Each row was made from one walk, in order. Every step used is in the known rows, and no mark comes twice. Write each row's walk.
(in the rows, 128 means zero)
Known rows:
zoruv fise badet feku pepov bere: [125 133 132  64 154 129 108 136 150  64 113 114 183 128 107  95 135 115
 173 163 140 107 149  88  67 111 182 117 138 107 162 162 137 162 150 116
 119 144 160 149  26]
zoruv fise badet feku durul: [125 133 135  49 151 134 138 125 135  80 130  83 159 109 130  94 132 134
 138 163 149 101 128 111 104 114 148 140 141 130 161 136 140 142 126 129
 132 154 142 140  41]
durul feku pepov: [117 111 127  99 117 131 125 129 161 110 103 143 156 139 115 118 138 135
 129 152 116 113 125  91 149 109 136  80 148 148 124 122 143 166 124 115
 139 119 176 176  96]
bere pepov feku: [153 135 143 130 142 136 133 135 131  70 130 128 111 113 122 132 122 124
 164 152 134 106 128  89 156 111 116 146 134 138 137 140 139 132 143 147
 129 110 142 161  85]
badet feku: [138 142 112  54 133 133 159 116 147  89 134 141 131  89 133 125 132 106
 163 155 131 106 120 100 110 125 133 129 140 129  86 134 132 121 136 117
 128 138 138 137 102]
nodat feku durul: [137  91 125 153 139 135 154 122 143 136 122 135 115 126 114 120 126 132
 104 162 125 109  94 101 161 121 156 143 148 141 112 141 135 140 123 155
 141 122 129 144  90]
feku nodat pumet pepov bere: [104 116 126 168 143 134 127 134 156 108 132 167 130 206 117 141 115 108
 160 160 121 131 155 113  86 116 182 118 122 126  70 146 120 128 127 143
 139 119 169 114  74]
fise badet feku pepov: [130 125 136  18 117 132 152 127 150  39 127 123 154 125 106 108 136 131
 124 153 123 111 130 104  97 113 135 112 139 115  67 141 136 156 124  95
 127 157 164 155  56]
fise badet feku pepov bere pumet: [143 122 131  67 133 143 152 127 148  59  92 147 134 134  97 114 130 124
 171 153 113 116 151 112  46 108 192 120 140  98  77 141 129 173 154 104
 123 138 167 142  61]
durul feku nodat: [121 111 116  96 121 120 145 122 167 126 112 138 146 158 132 129 131 139
 152 151 113 109 110 111 137 107 132 112 145 157  91 105 127 119 119 127
 126 121 161 136  96]
nodat feku badet: [141 103 120 166 118 129  99 129 156 102  95 152 131 121 104 114 134 127
 110 163 126 106 119  88 142 119 151 146 150 118  70 137 126 138 126 144
 136 153 135 128  77]
nodat pumet pepov: [ 96 139 131 147 126 145 118 125 143 104 137 154 126 144 123 147 124 110
 127 155 131 130 155 110 118 121 147 111 130 138  74 140 133 123 125 128
 167 134 169 130 106]
fise badet feku nodat pumet: [127 120 130  30 141 126 149 123 152  71 130 130 158 125 111 120 130 141
 157 147 132 112 133 138  73 105 148 146 127 121  20 130 119 106 125 101
 132 139 164 117  68]
bere pumet nodat vafu pepov feku: [126 128 142 130 127 134 168 130 128  72 129 114  64  91 139 161  90 116
 186 141 128 123 135 108 112 107 135 153 153 131  83 117 123 119 121 151
 150 122 131 113  92]
pepov feku badet: [142 127 134 109 107 136 116 138 144  72 101 131 125 146 115 100 117 129
 147 146 146 106 150  75 149 120 140 150 146 122 113 115 128 128 120 137
 126 137 128 142  67]
pepov bere pumet nodat: [138 122 117 165 132 151 135 124 124 154  94 144  96 149 125 158 125 104
 176 147 109 118 118 110  74 118 184 101 145 140 106 128 127 159 125 145
 134 140 141  91 103]
zoruv fise: [110 138 124 142 131 141 102 127 148 131 116 124 149 113 136 124 130 114
 162 153 136 102 131  87 118 117 134 128 145 141 185 135 139 118 130 146
 138 133 152 140  88]
bere pepov: [137 131 136 165 141 140 123 127 140 100 123 145 114 132 124 145 134 119
 134 157 117 107 126 106 131 113 105 127 130 135 122 143 136 148 130 145
 131 129 157 154  94]
badet feku nodat vafu: [139 117 110  94 154 114 176 124 174  64 138 153 136  88 132 119 116 117
 164 167 131 105 130 106  80 113 103 150 130 123  54 133 119  94 128 125
 111 119 159 134  85]
badet feku nodat vafu pepov: [125 118 126  81 148 109 194 124 175  40 167 141 110  96 140 130 102 107
 179 157 127 116 139 122  90 110 111 173 136 113  57 129 112 100 115 136
 113 128 145 141  70]
zoruv fise badet feku nodat vafu: [119 133 122  72 162 110 135 131 164  35 130 108 177  77 129 106 120 135
 157 172 147  98 141 105  63 105 120 159 132 112 114 138 123  86 135 126
 116 142 166 125  38]
zoruv fise badet feku nodat vafu pepov: [106 137 138  56 153 105 154 129 168   9 155  92 152  90 136 117 107 126
 172 163 143 109 152 122  74 102 127 178 138 104 108 137 117  96 127 137
 121 147 155 127  24]
pumet pepov feku: [114 149 130  98 110 137 153 132 138  49 140 129 114 146 133 134 108 114
 145 155 135 125 142  76 148 128 150 122 144 137 113 136 136 114 129 131
 149 124 132 139  82]
vafu pepov feku durul: [129 117 154  78 119 137 188 132 135  88 151 104  87 164 134 119  99 123
 159 132 143 123 132 109 180 120 150 161 148 138 153 114 133 134 112 158
 128 117 112 166  61]
zoruv fise badet: [104 148 138 101 124 138 100 130 135  95 119 100 170 124 120 122 131 135
 134 151 138 102 135  98 111 118 149 130 142 130 147 133 136 111 134 137
 139 154 155 131  55]
pumet nodat feku: [137 110 115 138 131 129 126 120 129 131 121 121 116  97 124 158 132 116
 125 156 114 113  74  91 136 124 151 116 154 154  61 147 132 143 111 145
 144 149 123 103 102]
bere pumet pepov: [105 136 123 158 103 156 145 120 148  85 106 154  91 145 134 152 119 113
 144 158 107 130 148 110 104 117 143 108 146 130  95 125 133 141 124 128
 159 140 161 125 114]
vafu nodat pumet pepov bere: [106 159 136 162 130 138 121 130 153  98 152 160 123 161 113 153 106  90
 138 147 153 143 161 111 110 112 197 117 122 122  58 157 124 150 146 166
 148 152 160 113  82]
badet feku nodat pumet pepov bere: [120 124 112 101 162 124 146 128 162  81 139 163 132 162 128 131 115 100
 191 170 129 131 158 118  60 114 185 130 123 121  56 157 119 126 136 123
 127 125 159 120  76]
nodat pumet pepov feku badet fise: [121 133 133 128 122 128 144 143 143  16 114 134 124 133 128 104 100 119
 148 158 156 129 190  85 148 113 185 143 143 111  81 145 127 154 117 139
 166 123 137 128  63]
feku badet: [131 120 129 147 103 140 110 130 152 104 101 145 128 156 117 112 132 118
 122 150 125 110 144  96 124 118 128 131 141 125  96 116 126 140 110 135
 128 160 150 137  79]

Which walk is each row?
[137 125 121 171 131 154 143 123 141 140  95 173 108 146 113 139 122 110
 177 148 113 115 147 105  76 118 190 127 141 121 108 127 125 131 157 144
 133 118 153 126 105] : pepov bere pumet
[116 144 130 120 111 153 158 128 139  52 107 136  86 129 134 144 106 121
 173 155 124 127 154  92 128 115 153 128 151 132 112 121 135 124 135 129
 155 122 142 127 101] : bere pumet pepov feku
[104 137 129 164 144 141 112 130 136 111 135 170 129 166 113 144 116  99
 149 160 135 131 165 101  97 125 196 104 125 120  94 156 127 126 152 142
 154 121 161 127  91] : nodat pumet pepov bere
[136 114 135 157 110 130 139 130 176  87 128 142 120 105 101 134 121 114
 114 148 132 128 102  89 167 103 145 128 147 135  71 161 135 188 118 151
 132 152 153 142  81] : vafu nodat feku pepov
[157 125 147 157 128 133  99 143 137  57  98 129 107 145 115 112 126 130
 151 156 141 106 149  88 150 109 114 152 136 119 120 134 132 154 124 146
 125 137 143 154  57] : bere pepov feku badet
[141 106 112 163 126 142 132 116 133 141  89 135  87  86 125 165 129 121
 152 155 102 116  86 107 118 113 161 119 161 148  58 136 131 152 118 136
 156 144 133  85 121] : bere pumet nodat feku
[142  92 121 163 140 128 120 132 141 131 109 140 127 140 105 143 130 107
 135 161 109 120  85  76 118 118 194  92 149 139  93 169 135 193 120 143
 131 138 136 124  69] : pumet nodat feku pepov bere
[120 110 135 184 141 129 180 130 168  85 123 170  93 154 121 145  92 111
 192 151 110 123 162 129  62 105 167 165 136 100  77 121 109 109 143 162
 120 103 160 124  72] : feku nodat vafu pepov bere pumet
[ 94 116 122 111 129 123 118 124 164  99 122 146 151 169 131 141 124 135
 146 161 119 130 145 122 129 106 147  99 135 156  64 124 127 124 120 121
 160 124 184 126 100] : durul feku nodat pumet pepov
[145 114 139  91 131 142 173 133 135 105 128 117 111 155 124 108 109 132
 141 144 144 111 123  90 165 122 138 149 143 144 154 117 138 133 119 148
 128 107 123 155  74] : pepov feku durul
[132 148 124  13 120 130 150 118 134  54 138 122 152 101 115 122 134 129
 134 152 132 104 126 112  93 122 152 130 137 118  51 128 129 108 140 105
 135 162 140 129  69] : fise badet feku
[124 112 125 117 136 127 122 132 155 132 104 155 166 169 104 115 132 121
 149 156 120 114 131  82 126 114 188  75 142 140 129 135 137 167 150 130
 127 111 171 171  79] : durul feku pepov bere
[114 126 127 134 130 118 166 140 162  19 143 139 118 139 132 130  93 125
 146 167 135 121 146  80 128 116 111 143 136 128  87 132 124  88 122 144
 129 108 150 130  66] : pumet pepov feku nodat vafu
[130 126 122  44 142 110 172 125 160  21 140 132 157  97 115 116 116 139
 129 165 132 102 134 115  69 111 119 149 127 107  20 128 116  88 133 116
 113 138 161 124  52] : fise badet feku nodat vafu
[ 96 140 130  59 153 124 113 131 157  43 131 103 167 130 134 120 129 131
 166 168 141 121 157 125  70 104 152 136 131 124  94 151 129 121 120 110
 148 155 175 107  46] : zoruv fise badet feku nodat pumet pepov
[109 140 135 111 130 140 127 135 137  71 137 141 123 128 124 137 107 120
 154 150 146 127 156  92 145 119 163 129 137 135  96 139 136 107 136 130
 163 109 150 140  97] : nodat pumet pepov feku
[110 131 139 133 125 123 154 123 135  87 158 119  97 108 139 164 108 102
 132 146 128 121 121 114 120 120 117 124 143 134  74 127 123 124 101 157
 143 144 137 115  82] : pumet nodat vafu pepov
[155  96 116 208 127 139  93 129 136 140  64 147  96 138 108 141 133 116
 151 164 109 114 116  98  91 111 210 126 153 120  65 146 121 182 125 152
 136 157 127  77  80] : pepov bere pumet nodat feku badet
[125 112 151  81 128 127 152 135 155  89 151 127 106 156 126 133  99 129
 200 127 137 126 148 126 139 104 151 176 139 128  80 119 119 103 113 139
 136 106 147 144  76] : vafu pepov feku nodat pumet
[146 120 119  80 148 133 152 130 159  94 121 157 143 140 111 109 130  96
 174 160 125 115 136  90  82 120 167 109 136 114 111 158 135 170 145 118
 108 125 152 162  71] : badet feku pepov bere
[134 102 126 167 126 155 134 132 138 146  86 145  93 171 114 147 129 107
 169 146 100 125 120 102  78 108 175  87 147 143 112 137 134 210 113 134
 132 133 160 116  91] : feku pepov bere pumet nodat
[125 133 121  38 142 122 131 127 158  65 124  92 168 114 133 109 133 132
 171 160 133 101 129 110  75 108 137 153 140 125 116 135 127 118 119 118
 117 157 154 116  39] : zoruv fise badet feku nodat
[133 124 121  15 120 121 171 121 154  50 138 120 152 136 121 117 130 134
 147 153 121 108 115 121  83 114 132 142 135 121  35 125 122 114 117 108
 116 157 149 119  53] : fise badet feku nodat
[151 115 117 112 146 148 157 128 163 103  91 167 114 124 112 115 128 104
 196 159 109 117 149 103  55 108 178 121 143 113 110 145 133 182 151 113
 120 119 164 149  89] : badet feku pepov bere pumet
[142 118 128  59 130 141 148 126 131  77  95 121 120 137 108 133 132 117
 171 154 109 121 123 116  45 106 191  92 145 119  61 144 130 204 124 106
 127 160 154 106  58] : fise badet feku pepov bere pumet nodat
[147 105 132 196 125 142 139 130 175 110  92 171 102 111  90 140 114 107
 151 148 121 132 125  97 113  99 204 131 149 113  84 161 129 198 153 160
 126 132 160 132  85] : vafu nodat feku pepov bere pumet
[140 135 124 148 119 128 138 120 164 104 137 145 116  78 110 148 116 112
 119 146 142 122  95  98 160 111 158 149 147 131  59 150 128 139 134 162
 131 154 132 114  95] : vafu nodat feku
[123 123 138 136 121 157 181 131 137  80 107 122  74 161 136 125 105 129
 147 155 125 128 152 100 139 116 153 131 149 141 141 118 138 152 120 142
 154 113 137 136  88] : bere pumet pepov feku durul
[129 125 114 112 111 117 145 128 158  76  94 136 151 122 130  99 125 127
 131 160 130 108 152  90 155 114 174 113 151 131  90 117 128 162 121 138
 146 140 142 140  74] : durul feku badet fise
[145 118 120  69 148 138 183 118 147 108 135 128 114 121 134 106 129 115
 143 159 136 108 115 112 122 121 135 140 137 137 113 128 135 148 117 131
 124 136 132 149  85] : badet feku durul
[120 127 120 152 136 128 135 125 131 112 133 134 121 102 128 151 120 112
 115 158 130 109 110  94 109 122 109 110 136 148  79 130 128 122 112 148
 142 137 149 108  98] : pumet nodat vafu
[146 104 116 161 121 119 147 129 158  62  98 145 129  92 120 106 121 120
 115 166 128 111 132  82 151 119 186 151 156 109  77 148 125 156 122 151
 146 143 119 123  72] : nodat feku badet fise
[141  87 122 145 138 134 149 123 126 155 125 112  98 120 127 140 128 123
 101 158 121 114  67 100 158 121 150 119 153 160  94 141 137 165  95 154
 143 147 117 110  85] : pumet nodat feku durul
[114 165 144 112 117 138 134 134 150  60 152 127 108 124 121 147  94 108
 148 139 168 139 156 100 157 105 157 138 134 136  71 144 130 135 131 150
 154 141 146 123  88] : vafu nodat pumet pepov feku
[131 105 119 141 127 140 119 128 139 148  72 142 121 155 117 144 133 122
 174 153 101 120 120 100  96 104 188  60 152 155 105 126 136 208 126 126
 142 125 166 126 100] : durul feku pepov bere pumet nodat
[149 103 112 154 119 116 138 130 143  78 100 122 114  94 131 127 128 113
 113 164 123 115 104  84 143 118 176 128 160 128  49 151 126 185  94 152
 147 162 109  88  68] : pumet nodat feku badet fise
[140  97 134 192 116 134 109 128 136 115  88 130  72 146 115 152 118 104
 167 154 106 128 127 115 100 112 216 141 162 115  61 139 115 183 118 159
 138 166 116  84  64] : vafu pepov bere pumet nodat feku badet
[131 134 125 145 101 140 176 138 151   4  86 133  88 130 139 112 101 119
 160 161 129 132 185  83 132 112 180 142 157 111 102 130 128 171 118 138
 160 135 127 115  70] : bere pumet pepov feku badet fise
